Each row comes from the steps of one path. Every step used is in the known rows, and no mark comes twice. Write the path behind each row, first mark first.
In the rows, zero is written as 128.
Known rows
zuvuma/rutif/roni/lepib/zinit: [ 77 155 147 150 133  75  69 188 126  99 121 150 130 132 145 183 106  94
 135 152  97 159  62 136 147 142 163 142  74 117 134 166 111 102  67 103
 144  75 106 195 171  84  59]
lepib/roni/rutif/zuga/foseg/delu: [116 127 180 121 137 168 150 140 144 120 119 109 127 109 181  67  57 113
 146  80 120 159  90 183 145 166  62  65 120 160 140  73 161  83 140 137
 150 148 169 133 164 106 125]
roni/rutif/zuga/foseg/ruga: [126 137 167 158 113 145 103 121 130 117  94 122 143  92 155  35  98 101
 127  92 128 141 113 173 141 192  71  84 111 181 170  98 150  90 161 143
 129 149 155 112 164 135 137]
zinit/rutif/zuga/foseg: [120 143 162 156 131 157 146 153 129  78 167 118 142  65 155 133 100 125
 139 120 118 167  96 161  97 179  64 141 116 145 168  84 115 118 150 176
 171 167 141  97 133 148 145]
zinit/lepib/roni/rutif: [165 106 147 154 112 125  95 113 148 195 162 131 150  91 136  85 130 110
 134 112 132 139 148 161 122 144 124  91 130 147 105  49 167 109 152 112
 130  95 148 112 145 132 116]
roni/lepib/zinit/rutif: [ 99 143 145 173 131  95 137 170 153 107 189 173 116 110 110 243 131 106
 158 146  84 156  92 153 114 150 140 151 137 117 143  94 111 131  98 133
 169 112 105 160 126 118 119]
zuga/rutif/delu/foseg: [108 207 103 158 122 125  55  18 154 137 128 164 115 107 115 161 143 136
  96 164 121 104 124 114 144 101 160 133 118 135 118 137  99 159 108 148
  96 109 132 128 102 127 143]
zuvuma/rutif/roni: [108 125 138 135 152 112  74 171  99 120 102 109 149 125 147 137  91 132
 112 152 125 136  86 126 124 121 139 119  80 136 121 148 132 130 140 128
 128  96 112 137 165 125  73]
foseg/ruga: [122 135 130 129 119 128 137 120 139 127 109 156 126 137 135 104 123 138
 135  99 134 110 136 152 145 134 139  90 132 147 160 128 142 146 144 124
 123 137 117 114 176 149 112]
rigi/lepib/zinit: [ 98 146 177 130 128  98 114 128 166 143 141 111  88 124 101 157 129 136
 151 149 119 139 133 178 147 103 136 124 153 151  91 138 111  94 102 125
 149 133 120 163 122 104 103]
zuga/rutif/delu: [ 88 168 109 109 105 123  76  55 142 140 127 180 111  90 110 149 142 119
 102 154 144 116 124 122 134 161 148 133 140 138 133 145  91 145 108 141
 115  98 140  98 112 162 106]
roni/lepib/zinit/rutif/delu/foseg: [ 93 190 134 203 145 105  98  94 181 103 189 200 102 124 102 243 116 102
 145 152  84 165  99 153 128 113 163 158 108  94 138  80  90 151  94 143
 134 125 120 159 104 100 128]
rigi/rutif/roni/lepib/zinit: [ 82 204 128 144 147  78  99 139 124 100 138 145  92 115 144 197  83 109
 120 161 124 165  72  92 138 168 155 141 117  81 167 118  89 122  68 127
 129  61 138 140 144  93  96]
delu/foseg/zuga/rutif: [139 186 107 159 106 115  80  48 144 145 136 106 151  72 132 207 196 110
  95 150  98  95 115  98 171  43 160 131 113 177 129 143 155 147  82 143
 124  66 132 134 134 124 153]
lepib/roni/rutif: [141 104 143 153 116 143 102 126 133 149 137 129 125 145 133 134 113  97
 122 134 108 144 122 165 114 147  95  88 130 150  93  73 195 137 113 101
 114 124 162 116 155 120 114]
zuvuma/rutif/delu/foseg/ruga: [113 171 135 175 147 141  58  78 155 138  95 192 136 150 112 109 106 121
 117 106 107 116 115 149 157 107 177 102  82 152 120 135 136 164 125 122
  90 135 102 144 168 115 124]
lepib/roni/rutif/delu: [121 131 142 128 104 145  95  75 140 150 139 167 105 147 115 105 104  85
 115 116 126 163 128 171 117 173 111 100 138 146  84  65 166 139 112 110
 101 121 162  92 141 127  86]
rigi/lepib: [126 131 162 115 130 118 137  96 138 130 130 103 105 135 108 135 127 115
 153 136 146 131 133 164 138 117 110 128 140 129 122 127 127 121 135 136
 140 147 124 120  95 140 114]
roni/lepib/zinit/rutif/zuga/foseg: [ 90 167 175 172 116 122 147 181 153  64 181 150 117  75 137 191 107  95
 159 125  89 187  67 178 117 198  74 161 111 114 160  95  83  90  96 155
 195 144 134 139 133 114 139]
zuvuma/rutif/zuga: [113 113 152 160 130 145  92 161 141  85 129  95 113  86 148  86 120 112
 122 142 110 145  72 133 130 146 120 129  93 146 122 171 132 105  98 111
 152 134  86 186 135 109 124]
lepib/zinit/rutif: [ 87 148 150 181 152 115 115 177 162 127 190 170 124  99 115 194 119 140
 132 159  91 137 127 165  97 127 138 142 141 150 109 102 114 133 132 166
 158 121 105 156 161 118 120]
zuga/foseg: [128 135 157 118 128 141 138 133  99 128 108 126 152 122 136 105 120 131
 133 101 131 142 131 146 121 157  96 130 107 132 142 100 109 123 138 153
 147 143 164 101 166 131 144]
zuga/rutif: [112 141 112 133 109 122 102 100 129 130 131 126 133  87 126 176 155 135
 109 153 130 100 118 120 130 117 138 131 138 144 126 157 118 144 111 139
 119  96 127 126 123 152 113]
roni/lepib/zinit: [108 153 149 148 114  96 119 146 158 104 139 153 108 125 123 187 139  98
 151 127 110 144 102 142 143 141 145 142 129 104 137 141 108 102  67 117
 150 107 128 173 128  96 120]
lepib/zinit/rutif/delu/foseg: [ 89 201 134 205 161 108  73  88 182 129 196 193 109 121 103 197 116 139
 116 152  97 150 132 162 111  99 171 155 117 141 104  70 101 153 129 166
 122 130 118 148 126  96 129]
rigi/rutif: [112 174 111 138 157 138 126 122 120 131 153 132 101 113 120 129 106 125
 108 134 142 134 110  92 122 167 130 137 126 123 133 106 124 146 120 128
 120 117 131 135 138 133 149]
zuvuma/rutif/roni/lepib: [108 125 126 134 127  93  85 179  91  93  99 122 129 133 150 188 102  99
 148 140 122 151  64 121 140 149 146 126  62 102 151 167 120 122  91 107
 131  90 108 154 135 114  62]
rigi/rutif/zuga/foseg: [113 195 154 136 145 156 132 120 116  90 139 111 109  68 152  79  91 115
 115 132 139 160  75  96 124 210  78 144 111 129 160 108  93 108 117 158
 146 143 155 115 131 132 168]
rutif/roni/lepib: [111 144 129 114 116  85 131 136 110  92 116 125 119 147 148 181  97 101
 144 149 130 161  85 111 139 142 128 123  98  71 182 137 111 124 114 115
 115  83 143 100 116 126  76]
zinit/lepib/roni/rutif/delu/foseg: [160 160 152 185 131 123  60  44 182 204 162 174 138 110 119  92 111 108
 125 112 136 153 155 159 149 121 158 102 107 137  92  23 145 143 150 121
  91 121 163 100 112 111 147]

Write each row's path
[130 124 164 162 128 148 106 124 108 117 131  93 137  97 154  64 112  94
 138 126 130 162 101 151 132 194  55 121 114 168 124 105 143  85 159 156
 148 147 178 119 116 120 147]
roni/rutif/zuga/foseg
[ 78 165 139 169 148  94  97 179 148 110 169 150 130 102 142 201  84 149
 125 176 106 149 117 145  98 111 146 136 137 140 143 101  99 122 137 156
 146  93 102 120 170 117  75]
lepib/zinit/rutif/roni
[ 78 203 114 117  71  51  78 106 141 114 141 143 122  69 138 235 188  84
 115 175 103 136  77 117 168 104 185 141 119 146 175 164  98 107  45 145
 151   5 137 120 154 124  60]
foseg/zuga/rutif/roni/lepib/zinit
[147 132 179  99  99 143 150 121 164 140 138 105 104 137 101 161 105 117
 163 114 125 149 115 179 133 117 108  99 143 133 115  93 145 132  89  99
 136 157 146  91 128 143  96]
rigi/lepib/roni
[ 91 171 140 135 115  79 116 156 145 102 136 142 113 126 144 203 109 109
 140 158 123 163  88 134 150 132 150 130 119  91 161 138  94  99  83 123
 137  73 131 141 147  96  73]
rutif/roni/lepib/zinit
[142 112 143 159  88 154 117 135 150 106 149  97 106  98 166  92 109  93
 132 133 105 172  90 164 133 155  78  88 137 152  99  86 174 108 102 104
 124 132 146 128 147 107 113]
lepib/roni/rutif/zuga
[103 162 112 122 104  89  94 108 102 102 113 118 121 107 147 234 119 106
 129 168 135 126  72  92 149 138 134 132 100  93 173 160 101 126  99 120
 124  55 134 100 112 154  80]
zuga/rutif/roni/lepib
[153 122 171 150  97 165 125 138 130 120 140 105 132  92 157  62  90  85
 133 105 120 175  97 183 121 185  40  98 116 148 128  67 159 104 127 126
 139 147 185 102 137 108 128]
lepib/roni/rutif/zuga/foseg
[ 73 172 140 146 130 102 109 125 172  87 200 212  96 123 104 215 122  96
 150 128 105 178  92 176 109 170 138 159 128 104 130  94  79 135  98 149
 156 119 120 129 115 125  91]
roni/lepib/zinit/rutif/delu
[123 202 117 136 116 117  96  35 148 133 132 177 132 132 129 132 156  89
 107 115 110 136 135 129 168  85 180 136 100 152 125 108 124 139  98 137
 110 105 141  96 129 117 130]
rutif/delu/foseg/zuga
[ 83 196 144 112 183 149 154 124 138  82 128 111 109  81 175  82  65 137
 131  93 144 144  74 117 144 200 102 106 119 131 182 107 106  92 143 159
 155 147 138 140 141 125 161]
rigi/rutif/zuga/foseg/delu
[ 96 139 116 134 141 129 117 110 135 120 167 189 125 120 106 144 108 125
 130 136 123 143 131 151  92 168 126 152 133 128 137  77 106 162 151 152
 128 143 119  91 120 161 105]
zinit/rutif/delu
[152 170 132 152  98 128  79  42 157 174 145 166 128 134 127 127 145  63
 106 113 100 156 130 152 156  93 146  94 113 179  89  50 195 148  82 110
  94  99 169  99 151 112 111]
lepib/roni/rutif/delu/foseg/zuga
[ 95 182  90  89  71 112  68  44 135 136 138 179 128  71 109 132 182  92
  95 140 135 112 127 124 151 131 180 145 138 175 141 149 113 141  84 148
 120  65 141  82 134 161  82]
foseg/zuga/rutif/delu
[129 162 124 198 164 119  61  37 144 163 136 150 120 153 110 117 118  96
 113 144 124 149 131 134 138 121 134 133 101 157  83  85 150 138 150 149
  89 129 152 137  99 107 153]
roni/rutif/delu/foseg
[ 96 161 107 127 107 109  77 108 123 127 123 115 140  90 139 171 116 149
  97 188 135 110 112  94 131 113 149 123 123 136 148 159 116 132 125 147
 103  72 136  90 147 141  83]
zuga/rutif/roni
[ 91 153 157 101 150 152 165 137 140  75 112 105 135  90 171  84  83 138
 150  83 128 140  99 149 149 152  97 104 119 131 170 138 118  73 152 146
 164 157 139 129 138 112 144]
rutif/zuga/foseg/delu
[103 175  91 103  84  87  88  95 112 132 123 125 150  63 145 187 168 112
  91 173 130 113 110  91 153  86 178 129 116 163 171 152 135 132  99 143
 130  30 134  79 165 160  67]
foseg/zuga/rutif/roni
[131 170 116 170 136 108  56  28 135 162 144 157 125 118 123 109 166  69
  99 127 115 141 145 126 166  94 156 127 101 193  98  99 181 139 115 147
  94  83 147 119 122 120 140]
roni/rutif/delu/foseg/zuga
[137 134 181 143  83 168 125 124 148 120 112 129 136 109 166  36  89  89
 133  84 120 160  93 206 146 179  62  52 119 175 163  64 163 105 140 115
 130 145 164  85 195 134 107]
lepib/roni/rutif/zuga/foseg/ruga
[105 143 147 100 167 136 160 122 125 144  98 117 152 131 147 129  95 144
 148  72 143 125 125 150 148 145 110  99 112 130 169 122 122  96 168 164
 153 144 151 123 148 126 142]
zuga/foseg/delu
[117 142 176 137 120 168 108 160 130  96  91 132 146  98 149  47 116 114
 136  80 109 139  76 173 135 176  94  90  79 181 176 147 129 106 127 134
 150 164 126 133 180 137 132]
zuvuma/rutif/zuga/foseg/ruga
[131 152 161 118 105 150 142 137 126  93 128 109 134  81 159  75  93 119
 139 113 130 158  94 137 138 176  75 138 104 125 171 124  91  91 125 154
 159 152 158 111 125 128 150]
rutif/zuga/foseg
[149 106 179 144 110 130 115 106 140 166 142  91 100 145 106 150 115  87
 144 126 128 157 130 197 135 134  80  76 143 163  85  71 175 130 111 100
 128 139 150 117 117 127  92]
rigi/lepib/roni/rutif
[129 109 141 164 134 130  99 113 138 110 154  88 111  86 155  72 115  94
 123 152 121 157 101 142 126 170  91 119 130 152 127 130 161  86 130 118
 128 134 125 148  99 113 130]
roni/rutif/zuga
[ 95 210 128 178 132 106  73  79 183 137 195 198 130  91 101 192 145 102
 108 143  73 150 136 153 129  80 194 146 117 174 106  74 123 153  98 163
 139 103 112 135 150  98 125]
lepib/zinit/rutif/delu/foseg/zuga
[ 69 186 122 135  90  62  70 130 143 106 123 134 112  90 139 237 144 119
 123 182 111 137  79 121 145 130 170 131 127  99 165 161  86 114  71 138
 133  40 130 145 142 113  69]
zuga/rutif/roni/lepib/zinit
[ 99 139 118 150 143 108 123 156 106 107 160 134 147 113 151 192  77 143
 128 176 123 147 124 130  94 113 119 129 119 121 160  93 141 149 165 148
 126 113 109  73 143 159  81]
zinit/rutif/roni
[ 88 129 170 121 168 151 128 168 122  91 107 105 145  91 162  78  77 125
 145  78 123 132  65 148 138 151  94  95  81 159 146 160 135  76 129 141
 174 153 125 185 170 105 138]
zuvuma/rutif/zuga/foseg/delu
[127 204  98 140  92  92  64  54 128 140 130 112 160  74 157 225 154 119
  84 178 115 105 120  76 168  34 177 122  97 160 157 143 138 139 104 156
 106  36 138  94 155 128 102]
delu/foseg/zuga/rutif/roni
[ 91 153 151 179 122 108 137 172 181  49 210 139 100  79 138 205 116  96
 159 153  83 175  57 162 116 150 110 157 130 106 160 124 113 104  88 138
 173 120  99 173 106 123 114]
roni/lepib/zinit/rutif/zuga
[124 193 126 151 132 129  92  46 162 119 101 185 120 154 119 102 110 135
 118 107 123 126 141 141 153  96 173  93 105 141 151 103 112 159 129 119
  76 140 118  99 145 129 132]
rutif/delu/foseg/ruga
[ 91 141 153 177 115 125 124 171 171  67 200 135 105  67 135 152 106 135
 124 163  90 161 102 167 107 134 112 135 152 135 120 108 104 107 113 152
 165 142  94 172 130 118 113]
lepib/zinit/rutif/zuga
[ 89 144 138 135 179 153 176 149 143  78 153 120 139  83 163 127  65 142
 154 108 122 154 102 171 112 163  84 112 120 145 177  84 132 103 190 173
 184 166 131 108 128 135 135]
zinit/rutif/zuga/foseg/delu
